Each row was made from one small tree. The marks that hang from a mark follow it in brackets, in alphabetical order. Every link used is in the known rows. Write each row's tree.
In the rows, zero is written as 128.
Known rows
nitom[sirep[lera mipe riso zolida]]: [170 133 154 103 132 130 112 127 135 161 114 150 111 119 126 106 125 116
 100 142 128 120 125 140 136 115 166  93 129 146 128  63 149 143 135 134
 108 138 137 159 132 157 140 104 102 124 144 104 127 132 147 163 146 121
 126  97 138 102 121 159 130]
sirep[mipe nitom riso]: [134 128 125 103 125 124 119 125 113 153 128 138 107 126 107 133 115 133
  93 131 131 146 143 122 140 105 138 112 127 155 142 121 146 139 139 138
 124 116 116 149 106 132 133 105 122 123 131 117 128 118 150 135 126 142
 127  95 115  88 131 146 120]
sirep[lera nitom riso zolida]: [166 149 136 108 130 136 119 108 130 138 120 107 128 146 130 126 133 107
  99 154 116 114 113 130 150 109 147 107 119 154 137  81 134 120 134 128
 113 117 134 155 131 151 129 100 101 116 112 100 140 130 130 153 138 121
  96  84 133 129 141 124 124]
dini[mipe]: [104 127 102 139 122 131 142 132 128 113 138 130 134 133 109 151 140 133
 164 116 121 151 126 129 117 139 124 153 120 127 140 175 122 125 114 126
 151 123 127 102 123  95 126 153 154 150 116 150 125 116 127 115 106 133
 115 166 124 139 121 132 128]
tenal[fupudu[rini] togepo]: [121 119  88 161 119 125 143 127 153  33 144 133 188 146 141 137 125 182
 124  81 129 160 131 130 117 160  93 105 132 116 126 129  79 121 115 126
 146 123 119  95 132  96  64 168 157 141  96 130 101 144  83 122 106 138
 123 145 122 158 113  84 148]
zolida[sirep[lera mipe]]: [151 131 148 113 139 122 110 143 131 128 132 136 136 129 121 135 122 110
  95 125 130 125 131 120 100 117 136 149 126  95 115 113 127 142 130 138
 130 143 145 133 132 143 146 127 137 126 139 154 106 134 134 131 132 133
 133 125 149 126 139 138 137]
sirep[lera nitom]: [143 132 126 124 136 128 129 121 134 104 132 109 145 157 131 149 132 112
 116 139 110 121 116 116 121 108 130 156 125 122 131 121 115 112 131 133
 129 133 141 126 143 131 133 129 133 129 110 144 129 136 118 130 120 127
  91 117 145 156 145 110 137]
tenal[togepo[lera]]: [140  90  95 127 137 132 120 109 140  49 161 120 162 157 124 135 169 148
 115  93 132 157 136 119 117 121  99 140 128 112 117 121  92 114  91 146
 156 124 119 111 147  84 105 154 167 164 109 126  91 154 111 118 118 149
 140 146 120 149 121 111 139]
nitom[sirep[mipe riso zolida]]: [153 127 142  99 120 120 122 125 123 172 111 160 102 119 117 112 124 131
 100 132 138 139 142 133 139 117 166  89 129 148 134  90 162 151 133 132
 112 125 126 150 117 141 136 101 109 132 148 101 116 123 159 144 139 140
 141 108 124  80 113 164 131]
sirep[lera riso zolida]: [162 148 122 114 137 141 120 114 143 127 127 114 146 133 122 131 138 117
 114 141 114 124 118 133 133 115 141 124 111 139 134  94 125 126 118 137
 118 119 136 139 128 133 131 120 119 131 121 117 122 129 125 156 139 122
  97 113 140 140 136 129 134]
sirep[lera mipe nitom riso]: [154 134 135 107 134 130 107 126 126 140 131 126 117 129 115 129 114 119
  96 141 123 126 127 133 138 101 132 116 129 149 136  95 132 131 142 138
 118 125 127 159 119 145 140 107 116 116 129 119 139 125 138 152 134 125
 115  87 127 108 140 140 117]
sirep[lera mipe riso zolida]: [163 146 132 106 141 139 105 122 131 135 129 133 128 120 107 123 128 121
 108 138 127 128 124 139 143 110 139 111 113 148 137  90 138 139 122 145
 115 120 132 153 111 143 137 105 113 127 131 117 125 127 141 157 140 126
 111 103 129 117 133 145 127]
rokur[dini[mipe] fufi]: [ 87 136 126 151 132 136 161 131 105 132 154 160  84 104 137 129 169 121
 223 124 109 126 118 132 119 149 108 162 114 116 140 252 107 108 120 109
 146  94 144  78  94 107 123 143 143 117  81 137 148 107 115  76 100 123
 107 190 105 144 114 127  92]
tenal[fupudu[rini] togepo[lera]]: [134  90  79 169 127 133 129 124 151  11 150 128 183 144 157 120 143 189
 119  72 134 159 130 133 120 154  75 104 132 117 115 103  69 112 105 138
 163 122 117  99 153  83  64 182 153 147  97 116  92 164  78 130 108 143
 139 142 114 163 111  83 145]
togepo[tenal]: [127 109 104 141 128 125 137 110 153  75 143 111 160 137 122 148 123 157
 140 103 121 147 138 127 115 120 110 142 116 108 124 150 105 122 115 144
 154 136 122 110 123 100 124 149 155 148 115 134 109 143 129 108 111 139
 106 151 133 160 120 106 154]
nitom[sirep[riso zolida]]: [150 129 134 109 116 123 138 116 136 162 112 145 121 131 130 121 135 126
 104 135 125 134 137 125 129 123 170 105 125 136 130  95 152 139 127 127
 115 126 130 137 136 129 132 118 116 136 136 101 112 126 143 142 137 139
 127 114 130 109 119 146 139]
tenal[fupudu togepo[lera]]: [143  86  86 148 128 134 125 110 145  29 155 121 167 144 139 125 164 162
 113  76 130 150 135 116 126 133  91 113 130 113 112 117  82 119  91 142
 158 120 114 108 146  83  88 161 165 159 106 121  91 164  90 121 122 143
 143 142 112 157 118  99 135]
zolida[sirep]: [129 127 128 120 125 116 139 131 133 131 133 131 144 141 126 150 134 121
 100 117 125 143 141  99  93 125 139 158 123  90 117 144 128 139 121 131
 134 132 139 111 137 119 135 138 154 135 130 154  89 129 131 108 121 148
 132 145 142 131 135 126 147]
zolida[sirep[lera]]: [148 129 137 121 135 124 126 133 144 118 133 121 155 141 138 142 133 104
 100 127 119 122 126 111  91 121 138 165 120  83 111 115 115 132 125 130
 130 142 149 122 150 131 142 138 147 129 126 157 100 137 120 128 130 129
 119 133 155 152 143 120 145]
tenal[togepo]: [130 121 105 120 130 125 136 117 140  76 156 126 167 161 108 153 153 146
 120 102 127 156 138 119 116 130 118 144 133 112 128 146 100 123 101 134
 144 122 122 104 123  95 105 143 171 154 108 139  99 134 114 113 118 145
 126 148 124 145 124 112 142]
dini[mipe[sirep[lera riso zolida]]]: [125 143 133 133 130 140 124 134 132 161 120 115 128 108 124 110 125 117
 165 140 147 111 110 162 149 145 141 103 122 146 134 101 146 137 129 107
 122 139 123 142 147 138 137 127 115 132 152 110 154 108 131 152 145 104
 146 137 126 125 120 146 114]
rokur[dini]: [106 132 112 129 134 133 152 123 125 115 149 141 135 129 120 146 158 132
 164 120 102 132 136 105 109 131 112 172 115 110 133 200 107 118 115 139
 131 110 132  96 101 101 124 138 149 133 107 153 115 123 118  97 107 145
 100 170 125 152 127 110 132]
togepo[lera tenal[fupudu[rini]]]: [130  79  75 191 127 134 127 115 164  11 137 113 175 126 170 118 115 202
 131  73 126 151 127 143 122 145  71 108 118 116 111 104  74 112 118 149
 174 137 118 102 152  86  86 187 135 143 102 112 101 173  92 123 103 141
 119 148 118 177 110  78 158]
dini[mipe[sirep]]: [ 81 121 116 146 124 125 145 142 128 138 127 126 135 116 115 138 123 139
 181 114 143 137 129 141 127 149 123 147 130 118 136 168 141 135 120 113
 137 141 118 104 141 107 131 156 153 151 150 151 129 108 131 114 118 132
 154 180 121 135 114 137 127]
mipe[dini sirep[nitom]]: [ 77 129 136 144 122 119 145 136 105 144 112 123 115 129 128 132 121 136
 153 138 133 121 136 117 137 147 113 152 148 128 127 174 146 119 128 122
 119 128 117 115 116 136 127 129 126 123 143 144 149 121 132  99 130 125
 146 145 123 126 127 118 130]
mipe[dini]: [ 96 137 111 141 126 130 142 130 124 105 134 133 129 130 112 149 142 136
 153 128 105 140 140 110 113 140 108 175 126 124 129 198 117 115 101 142
 135 108 129  98  94 106 124 144 146 137 118 161 122 128 123 100 117 129
 107 160 130 144 127 116 139]

Which tree is each row?
[141 127 138 105 110 114 129 123 121 174 125 126 118 137 137 136 123 112
  68 133 130 133 143 107 114 113 152 117 128 120 121 110 145 141 148 117
 119 126 129 144 140 139 135 108 120 111 126 112 115 122 140 126 133 141
 145  95 128 100 141 134 127] => zolida[sirep[nitom riso]]
[117 111  81 185 119 126 145 122 166  37 131 121 182 126 155 132  92 199
 139  82 126 152 129 139 119 150  89 110 120 113 122 132  83 120 130 136
 157 135 122  97 131 101  85 172 139 132 103 125 111 152  96 120 101 136
 104 149 130 171 111  77 160] => togepo[tenal[fupudu[rini]]]
[ 95 134 144 147 132 127 131 138 115 132 115 111 121 130 137 126 119 117
 158 148 125 100 121 126 137 139 108 155 146 126 122 148 130 111 132 121
 115 137 127 121 128 144 135 130 120 116 141 147 159 129 118 113 138 105
 135 137 137 145 137 111 128] => mipe[dini sirep[lera nitom]]
[143 128 147  97 116 114 113 134 111 184 122 144  98 123 122 125 112 116
  61 130 143 138 148 116 126 111 150 104 134 133 123 105 153 154 152 123
 119 126 123 157 122 150 141  94 114 111 138 109 115 117 156 131 136 146
 156  87 119  74 135 153 119] => zolida[sirep[mipe nitom riso]]
[104 125 134 142 126 130 130 143 124 143 121 107 126 132 136 126 117 113
 166 139 140 108 108 147 138 141 128 132 139 128 132 130 135 120 140 104
 131 153 127 130 157 135 135 136 127 129 141 139 162 119 126 131 124 110
 142 140 129 139 129 128 117] => dini[mipe[sirep[lera nitom]]]
[ 70 126 130 146 121 127 153 141  99 166 130 135  96 111 135 122 134 124
 194 133 138 112 122 131 140 154 119 129 137 132 135 196 133 120 143 101
 129 132 119 113 124 122 128 128 125 122 129 131 161 105 131  93 114 125
 150 168 106 125 122 127 100] => rokur[dini[mipe[sirep[nitom]]]]
[113 129 135 133 120 132 126 138 125 166 122 111 115 117 136 114 113 113
 151 142 143 109 115 155 144 137 134 110 134 149 132 108 143 127 150 100
 121 144 121 147 154 139 138 129 116 119 149 115 167 111 129 145 137 108
 153 117 122 118 128 138 106] => dini[mipe[sirep[lera nitom riso]]]
[136 143 155 122 128 131 104 147 118 157 128 143 102  99 126 111 123 108
 104 139 129 118 139 128 109 133 125 133 134 126 110 127 134 142 130 133
 118 122 135 144  98 150 145 112 112 104 145 132 135 126 137 132 150 113
 144 107 131 104 136 148 120] => zolida[sirep[lera mipe[dini] riso]]
[165 132 159 100 129 122 104 135 120 168 123 131 109 126 134 118 108 101
  61 142 136 117 133 122 121 106 150 107 133 128 117  79 142 145 155 125
 118 138 135 167 136 164 145  96 107 102 137 115 130 127 143 148 142 127
 141  75 137  91 144 148 118] => zolida[sirep[lera mipe nitom riso]]
[147 142 133  96 126 124 115 116 109 163 116 138 101 132 107 124 119 130
  89 140 136 137 135 124 161 108 151  87 123 169 146 105 158 141 138 133
 116 111 117 161 102 145 130  85 101 123 123  98 132 119 159 142 133 141
 122  88 114  83 129 148 117] => sirep[mipe nitom riso zolida]
[120 123 139 130 136 123 130 133 132 127 121 105 144 143 136 134 117 119
 135 138 129 109 121 127 131 120 126 148 135 116 127 114 132 123 139 122
 117 150 130 129 157 140 138 132 134 128 144 145 134 130 122 130 130 119
 130 131 141 149 140 115 134] => mipe[sirep[lera nitom]]
[147 117 147 118 136 121 122 140 139 122 125 151 128 134 127 125 124 120
 119 129 121 126 129 127 108 117 143 143 135 115 123 104 130 133 130 138
 124 150 142 132 133 135 143 134 137 133 143 149 118 139 135 141 127 126
 121 126 148 128 125 143 143] => nitom[sirep[lera mipe]]
[122 138 125 115 128 127 135 121 129 167 116 121 140 115 115 124 125 141
 131 129 143 131 137 133 145 130 141 113 120 136 137 115 154 144 124 123
 109 130 114 130 134 129 131 121 126 138 155 115 114 115 141 136 143 136
 147 137 121 115 120 137 133] => mipe[sirep[riso zolida]]
[101 127 124 150 135 133 133 146 138 125 128 114 143 119 124 130 123 120
 182 128 138 118 114 151 124 147 119 150 128 113 130 141 129 126 122 114
 135 151 131 112 153 116 139 156 147 143 151 157 142 116 118 131 124 111
 144 168 136 154 123 130 124] => dini[mipe[sirep[lera]]]
[ 66 130 135 158 134 132 163 142 101 155 143 156  85  91 143 117 154 130
 239 121 131 114 120 140 127 163 108 152 126 105 138 245 123 117 129  99
 135 113 133  82 111 119 130 145 143 120 115 141 153 100 120  78 112 116
 148 204 104 139 109 131  90] => rokur[dini[mipe[sirep]] fufi]
[140  75  84 171 127 137 129 105 162  27 140 108 163 124 153 120 131 175
 131  78 128 142 133 125 123 124  83 116 116 113 109 120  85 117 105 155
 172 132 114 111 146  87 107 169 148 154 110 115 100 174 106 118 116 141
 125 147 120 169 118  91 148] => togepo[lera tenal[fupudu]]
[155 121 147 108 130 128 116 139 140 145 124 151 117 118 126 116 118 118
 104 132 125 129 132 139 112 113 149 120 135 135 123  84 138 140 137 135
 117 141 137 148 132 136 146 124 123 125 156 122 120 130 140 157 141 123
 133 104 137 108 122 155 131] => nitom[sirep[lera mipe riso]]
[125 149 137 114 122 128 114 122  94 168 113 142  77 114 110 114 125 128
 113 152 132 127 136 125 167 128 135  92 135 179 142 139 158 131 129 133
 114  99 116 156  74 151 124  84  87 109 119  98 155 121 156 124 138 125
 128  91 109  81 128 145 114] => sirep[mipe[dini] nitom riso zolida]
[104 137 144 141 123 132 128 134 120 157 114 113 114 111 136 113 116 116
 142 151 131 103 125 135 141 139 117 131 142 145 124 127 141 118 142 117
 106 130 120 140 126 149 135 122 108 106 149 124 163 121 125 130 149 103
 144 112 126 124 135 124 117] => mipe[dini sirep[lera nitom riso]]
[161 133 145 108 122 124 116 125 134 162 124 116 124 135 147 128 117  97
  68 144 125 114 127 116 110 109 153 121 127 117 113  82 131 134 148 119
 118 134 140 152 154 152 142 108 113 103 125 114 124 129 128 143 141 125
 132  83 140 118 149 127 126] => zolida[sirep[lera nitom riso]]
[147 140 123 106 121 128 131 105 119 155 118 119 120 145 120 133 131 123
  98 143 125 133 128 118 151 110 152 101 119 157 142 108 145 129 135 130
 119 108 121 145 124 138 123  98 109 124 113 100 131 122 143 138 132 138
 111  95 119 110 134 132 127] => sirep[nitom riso zolida]
[131 152 139 132 145 138 114 132 115 112 122 136 113 125 108 124 137 123
 146 146 118 117 118 127 145 136 116 139 126 143 132 146 129 121 108 147
 125 116 136 129  83 143 129 115 112 126 120 142 144 136 135 127 133 113
 105 131 133 132 129 133 130] => sirep[lera mipe[dini] zolida]
[111 138 132 122 119 127 121 131 101 155 120 144  85 112 106 123 120 130
 118 143 124 137 144 120 146 126 121 119 139 167 137 156 148 128 132 136
 121 103 114 142  76 136 129 102 108 110 128 118 150 117 149 119 131 128
 131 100 108  87 127 144 113] => sirep[mipe[dini] nitom riso]
[157 135 136 114 128 130 119 128 145 144 134 121 143 124 139 132 129 103
  86 132 122 125 131 121  95 118 141 140 118 100 112  95 123 138 133 126
 122 133 142 139 146 136 142 131 134 118 134 132 107 129 124 144 142 127
 130 112 147 132 144 131 134] => zolida[sirep[lera riso]]
[158 130 144 117 132 125 133 120 144 123 115 133 140 147 142 126 140 109
 120 142 115 114 113 129 123 122 160 132 126 114 124  89 130 126 123 133
 118 143 151 129 150 138 133 126 121 138 126 130 117 143 126 144 131 123
 105 126 153 145 127 130 150] => nitom[sirep[lera zolida]]
[ 94 138 136 154 137 132 137 143 130 116 122 118 142 116 127 133 127 128
 174 137 122 110 125 130 118 150 102 171 136 110 119 162 125 118 115 129
 117 139 130 107 122 127 134 150 139 131 149 167 138 129 114 115 136 108
 135 162 143 156 130 115 135] => mipe[dini sirep[lera]]
[153 129 151 117 127 119 125 130 131 131 124 113 135 155 148 137 124  96
  86 139 120 111 120 110 108 113 145 143 131  98 113 104 123 127 142 126
 125 142 147 135 155 149 139 120 126 115 119 141 124 139 123 126 131 129
 122 106 150 139 149 116 136] => zolida[sirep[lera nitom]]
[136 116 136 105 120 118 126 134 130 159 125 163 110 115 116 122 118 134
 103 121 129 150 151 128 114 117 152 117 134 136 130 110 151 149 135 136
 119 129 123 139 117 124 141 122 130 133 154 120 107 121 149 139 132 140
 146 115 123  90 114 163 133] => nitom[sirep[mipe riso]]
[109 133 124 139 128 139 128 141 140 151 129 118 135 103 124 121 119 120
 167 130 141 121 121 159 128 143 123 130 125 134 131 120 134 135 132 109
 127 143 123 130 149 122 141 148 136 133 160 130 147 107 122 149 137 109
 150 143 127 134 121 142 112] => dini[mipe[sirep[lera riso]]]
[146 131 135 116 142 126 113 131 124 112 129 127 129 145 118 139 119 119
 109 137 119 126 120 124 130 105 128 139 131 132 135 120 125 123 136 142
 128 132 135 140 121 142 136 115 126 124 121 144 134 136 135 135 119 128
 103 107 136 130 141 129 129] => sirep[lera mipe nitom]
[126 138 134 112 121 119 133 117 117 180 107 116 121 131 128 120 114 133
 114 138 148 123 133 127 162 123 150  91 132 147 140 102 162 137 140 116
 104 128 110 148 140 148 130 100 106 125 147 100 136 115 144 136 143 134
 147 109 115 102 128 135 125] => mipe[sirep[nitom riso zolida]]
[ 97 133 123 139 125 127 141 134 119 149 117 124 128 121 116 128 130 134
 177 125 149 128 119 143 148 151 138 120 124 129 139 151 149 135 116 112
 132 138 120 116 138 119 128 136 133 150 146 135 133 111 138 120 125 127
 150 171 120 129 114 139 125] => dini[mipe[sirep[zolida]]]
[ 69 128 148 153 128 126 161 140  88 172 136 149  67 103 151 111 148 121
 224 132 135 105 116 138 142 154 115 135 134 122 138 230 131 113 148  93
 130 114 130  98 117 135 129 126 123 105 107 121 168 102 122  75 113 115
 145 177  98 127 114 128  80] => rokur[dini[mipe[sirep[nitom]]] fufi]
[150 134 125 116 128 133 122 118 139 128 132 111 136 143 130 137 125 112
 103 144 112 122 121 127 127 103 132 135 122 143 131  99 124 119 140 129
 121 122 133 146 137 134 134 119 123 117 117 120 136 129 121 146 130 125
 102  94 135 134 144 122 123] => sirep[lera nitom riso]
[134 151 153 126 136 133 110 129  99 125 113 129  96 136 118 117 130 112
 130 160 120 108 112 125 159 126 125 120 134 156 134 133 135 115 126 142
 118 116 134 146  88 160 127  97  92 111 112 126 164 138 139 125 133 111
 102 102 129 119 136 130 120] => sirep[lera mipe[dini] nitom zolida]
